Each row comes from the steps of one walk. Every step used is in the known rows, and no mark comes twice. Write the walk behind each row, first mark first.
Known rows:
kove -> podeg -> volisi: [-10  33  12  10  -1 -13   9 -24  -3  11   7   5  -1  -3   1 -11   4   0
 -14  -1  16  24   2  23 -11  -8 -14   1]
podeg -> zozu: [ -8  11   4   8   4 -12  -5 -25 -10 -18  12  -1   1   0   2  -8   5  -9
 -17  -6   9  31  -8   7   5  -7 -25  -6]
razadek -> podeg -> zozu -> sakep: [-20  15  -3   6   0 -13  -1 -22 -12 -42   8   0  -9   9   0  -6  -5 -23
 -26  -8 -11  28 -18  -8  -4 -10 -14  -4]
kove -> sakep -> bozifeg: [ -1   5  13   0  13 -13  -8 -18  -7  19   3   9  -9  -1   1  -7   8 -12
  -7  -5  -7  18   3  10  20  -9 -23  -5]
zozu -> sakep -> volisi -> podeg: [-10  10  10  -8   9 -22 -20 -17  -6   6  -5  21 -12 -21   2 -10   3  11
 -17  -6 -30  25 -10 -23   1  -8 -25  18]
bozifeg -> podeg -> razadek: [-28  -2  14   0  14  -6 -17 -18 -10  -6  -6  20 -11  -6   8 -12   0   6
 -13  -5  14  26 -14   2 -14 -20 -16   1]
zozu -> podeg -> kove: [-12   8  13  27  11   3 -12 -30 -11 -12  17   5 -19 -13   0 -24   1   7
  -6  -8  -3  19  -5 -18 -22 -13 -24  -4]
zozu -> podeg -> kove -> sakep -> volisi: [  5   4  10  19  13  -6 -12  -8 -10 -20  15  -5  -9 -13  -6 -13   7   8
  -8 -14  -7  13 -12 -29  -4 -19 -26  -2]
volisi -> podeg -> sakep -> bozifeg: [  1   5  21   2  14 -13  -5 -24  -8  19  21  12 -13 -11   1   4   9  -2
  -7  -5  -6  27  19  -1  36  -2 -28   0]
bozifeg -> podeg -> kove -> sakep: [  5  12  14  13  19   4 -11 -16 -11 -14   2  13 -20  -6  -2 -22   7   6
  -8  -5  -1  12 -12   8 -21 -19 -15  -9]
sakep -> volisi: [-14   2   3   1   6 -14 -20 -15  -3  -3   4  -8   6 -16   5 -13   5   9
 -16  -6 -13  22 -15  -3  -5 -16 -18   9]
sakep -> bozifeg -> podeg -> volisi: [  1   6  12   1   5   0  -1 -18  -7  18   8 -13 -13   1  -3 -18   8   2
  -8   2 -13  23  11  15  -4 -18  -2  -1]
razadek -> podeg -> kove: [-17  16   6  18   7   3 -15 -34 -11 -29  15  -6 -14  -2   4 -26  -2   1
 -13  -7  -5  14 -14  -5 -27 -11 -10  -6]
kove -> sakep -> volisi -> podeg -> zozu: [ 20  11   9   1  10 -24  -8  -6 -11 -11  15   6   4  -4  -4   5  11  -3
 -16 -12   5  28  -7  -7  38  -8 -38   3]
bozifeg -> podeg -> zozu -> sakep: [-10  12   4   1   8 -12  -2 -13 -11 -18  -3   9 -14   1  -4 -13   1  -9
 -21  -3 -12  30 -12  -1 -11 -15 -13   0]
zozu -> podeg: [-20   9  10  19  11   0 -10 -26  -6  -2  13   4 -10 -11   1  -9  -2   3
 -11  -7  -1  26  -8  -9  -6 -14 -29   2]
razadek -> podeg -> volisi -> sakep -> bozifeg: [  1  15   8  -3   1  -3  -1 -23   2  -8  25  -9  -7  11  -5 -12   3 -15
 -11  -1 -11  21  -2  10   6 -11  -4 -12]
kove -> sakep -> volisi -> podeg: [ 10  12  13  -2  15 -16 -17 -10  -6   5   6  14  -3 -16  -1   0   8  10
 -13 -10  -5  20 -10  -4  21 -11 -35   9]
zozu -> sakep -> volisi -> podeg -> kove: [  0   9  14   0   8 -18 -20 -22 -12   1  -2  20 -20 -23   2 -24   7  15
 -12  -7 -32  17  -9 -34 -15  -8 -19  11]
volisi -> podeg: [-10  17  16   7  13  -7 -17 -33  -7  15   7  24 -13 -16   6  -9   3  10
 -10  -4  -2  27  -3   4   2  -4 -33   8]
kove -> sakep -> volisi: [ -2   6   4   0  11 -16 -15  -7  -3  -9   1   0   5 -10  -1  -4   7   1
 -16  -9  -8  19 -18   3   6 -17 -24   3]
volisi -> sakep -> bozifeg -> podeg -> zozu: [  8   4  11  -8  12  -7  -4  -8  -1   2  17   6  -7  10  -7 -19  10 -16
  -9  -1  11  26   2   9  23 -12 -15 -12]
bozifeg -> podeg: [-16   9   9   6  15   3 -15 -19  -5   2   1   6 -11  -9   3 -18   1   9
 -13  -1  -1  22 -10  15 -19 -18 -15   3]
zozu -> podeg -> kove -> sakep: [  0  12  14  26  16   1  -5 -22 -13 -19  14  11 -21  -9  -3 -14   3   2
  -6 -10  -1  16  -8 -15 -11 -14 -30  -9]

Which walk is each row?
[-33  -4  15  14  10  -9 -12 -25 -10  -9   7  19 -10  -8   6  -4  -4   1
 -11 -11  14  29 -11 -23  -2 -15 -31   0]	zozu -> podeg -> razadek
[  4  24  19  -6   1 -16  11 -17   7  28  15  14  -6   5  -5 -17   9 -15
  -6   2  12  21  11  21  14  -3 -11  -8]	kove -> podeg -> volisi -> sakep -> bozifeg
[  2   8  15  -6   6 -25  -3 -25 -13  20   6  20 -21   0   0  -8   7 -14
 -12  -5 -14  31  13 -18  29   2 -27   3]	volisi -> podeg -> zozu -> sakep -> bozifeg
[-12   9   9   9  17   0  -2 -12  -5 -20  11   2  -6  -8  -3  -1   3   3
 -16  -4  -1  26  -6  20  -3 -19 -16  -3]	bozifeg -> podeg -> sakep
[-13  -3  14  14  13  -4   2 -17  -7   1  26  -5 -10  -6  -4   5   4 -10
  -7  -8  -5  26  14 -11  28 -11 -26  -5]	zozu -> podeg -> sakep -> bozifeg
[-16   0  11  -7  12  -9 -10 -15  -6  23 -11  12 -25  -4   1 -22   3  -5
 -12   0 -26  20   2  -3  -7 -17  -6   6]	zozu -> sakep -> bozifeg -> podeg
[-11  -9  19  -6  17 -12 -11  -7 -11  12  -6  21 -16   5   3  -8   6  -9
  -7  -7  11  19   0  -1  18 -19 -17  -5]	kove -> sakep -> bozifeg -> podeg -> razadek
[-34  13  18   2   6 -21  -5 -22  -6  10  -4  31  -4  -5  11  -9   0  -4
 -13  -9  35  23  -6   5  -2  -7 -24   2]	kove -> podeg -> razadek
[ -1  35  15   0   2 -13   9 -20   7   4  13  22  -2  -1  -4 -11   6  -6
 -12   1  18  24  -6  27  -7  -5 -16  -7]	kove -> podeg -> volisi -> sakep
[-14  -8  20 -15  16 -10 -16 -11  -1  13   2  29 -15   3   3 -18   5  -7
  -5  -3  12  23  -3  -2  10 -16 -14  -8]	volisi -> sakep -> bozifeg -> podeg -> razadek
[ -8  10  12  14  15   5 -16 -24 -10  -5   4   6 -19 -10   2 -33   5  13
  -8  -1  -6  17  -9   4 -32 -18 -10  -3]	bozifeg -> podeg -> kove
[-10   3   3   3   9 -15  -9  -8  -3 -22  15 -11  11 -16  -1   5   7   2
 -18  -9 -11  26 -11   1  10 -16 -19   1]	podeg -> sakep -> volisi
[-17  30   8   2   1 -26   9 -17  -7  -3  -2  22  -9   3   0  -9   2 -19
 -21  -5  13  27  -5   3   4  -2 -22   0]	kove -> podeg -> zozu -> sakep
[-13  21   2  13  -2   1  -1 -29  -7 -28  17 -17  -3   3   1  -6  -3  -2
 -20  -3 -11  24 -12  11 -16 -16  -6  -3]	razadek -> podeg -> volisi
[ -3   2  14  -9  18  -2 -14 -13   3  21   9  15 -15   0  -2 -24   7  -5
  -5   2  -2  20   0  12   5 -15 -12  -5]	volisi -> sakep -> bozifeg -> podeg
[  8   8   8   7  11 -13 -16 -11  -9 -17   5   0  -4 -14  -2 -18  10   6
 -10 -10 -11  13 -16  -8  -8 -15 -19  -3]	podeg -> kove -> sakep -> volisi
[-21  14   3  14   9  -2  -2 -21  -6 -41  23  -8   0  -1   0   7  -3 -10
 -21  -9  -2  24 -11  10   2 -13 -16  -7]	razadek -> podeg -> sakep
[-17   8  11  21  13  -2   1 -20  -7 -25  23   1  -5 -12  -4  11  -1  -3
 -14 -10   2  29  -3  -5   8 -14 -30  -4]	zozu -> podeg -> sakep
[ -4  15   8   7   6   3  -2 -19  -6  -6   6  -6  -8  -4  -3 -13   3  10
 -15   1  -8  26  -6  21 -24 -20  -6   1]	bozifeg -> podeg -> volisi
[  1  16  12  10   6   1   3 -22   2 -17  23   8  -7  -4  -9  -6   1  -2
 -10  -2  -4  30 -11   1  -7 -14 -22  -9]	zozu -> podeg -> volisi -> sakep
[ -4  24   4   3   1   0  -2 -24   3 -33  21  -1  -2   6  -5  -9  -2  -8
 -18  -2  -6  24 -19  14 -14 -13  -8 -11]	razadek -> podeg -> volisi -> sakep
[-18   2  10  -7   7 -17  -9 -24  -6  25  -9  16 -19  -7   4 -16   3 -10
 -12  -2 -27  22   1  -8   1  -9 -13   3]	zozu -> sakep -> bozifeg
[-19   3  21  -1  12 -17 -18 -32 -12   7   1  39 -13 -12  11  -5   1   8
 -11  -8  13  30  -6 -10   7  -6 -33   6]	volisi -> podeg -> razadek
[  9   4  16   6  14  -8  -9 -24 -11  15   6   8 -19  -3   1 -22  11  -7
  -2  -6  -7  12   5  -2   5 -10 -18 -12]	podeg -> kove -> sakep -> bozifeg
[-10   1  11   2  11 -12  -2 -20  -5   3  16  -2  -6  -6   0   2   7 -11
 -10  -5  -7  26  11   8  22  -9 -18  -5]	podeg -> sakep -> bozifeg
[  4  17  11  -2   9   3  -2 -14   3 -12  11   9  -8  -1  -8 -15   5   4
 -12   3  -6  27 -14  24 -20 -18  -7  -8]	bozifeg -> podeg -> volisi -> sakep
[-13  15  17   4   9 -19   8 -15  -2  20  16   7  -3  -2   1   0   8 -15
  -9  -5  18  22  19  15  31  -3 -19  -3]	kove -> podeg -> sakep -> bozifeg
[ 18   7  24   5  18 -10 -12 -28 -14  27  10  24 -26  -8   1 -19  12   1
   1  -5  -5  14  14  -9  18  -2 -29  -5]	volisi -> podeg -> kove -> sakep -> bozifeg
[-15  18  -1  13   1  -6  -4 -25 -11 -39  22 -12   2  11   1  -7  -2 -16
 -22  -8   7  27 -14   3   5  -9 -18  -6]	razadek -> podeg -> zozu
[  1   9  10  12  11  -3 -10 -23 -12 -10  15  -5 -18   7   0 -21   5 -14
  -7  -8  -7   7   0  -7   5 -12 -11 -12]	razadek -> podeg -> kove -> sakep -> bozifeg
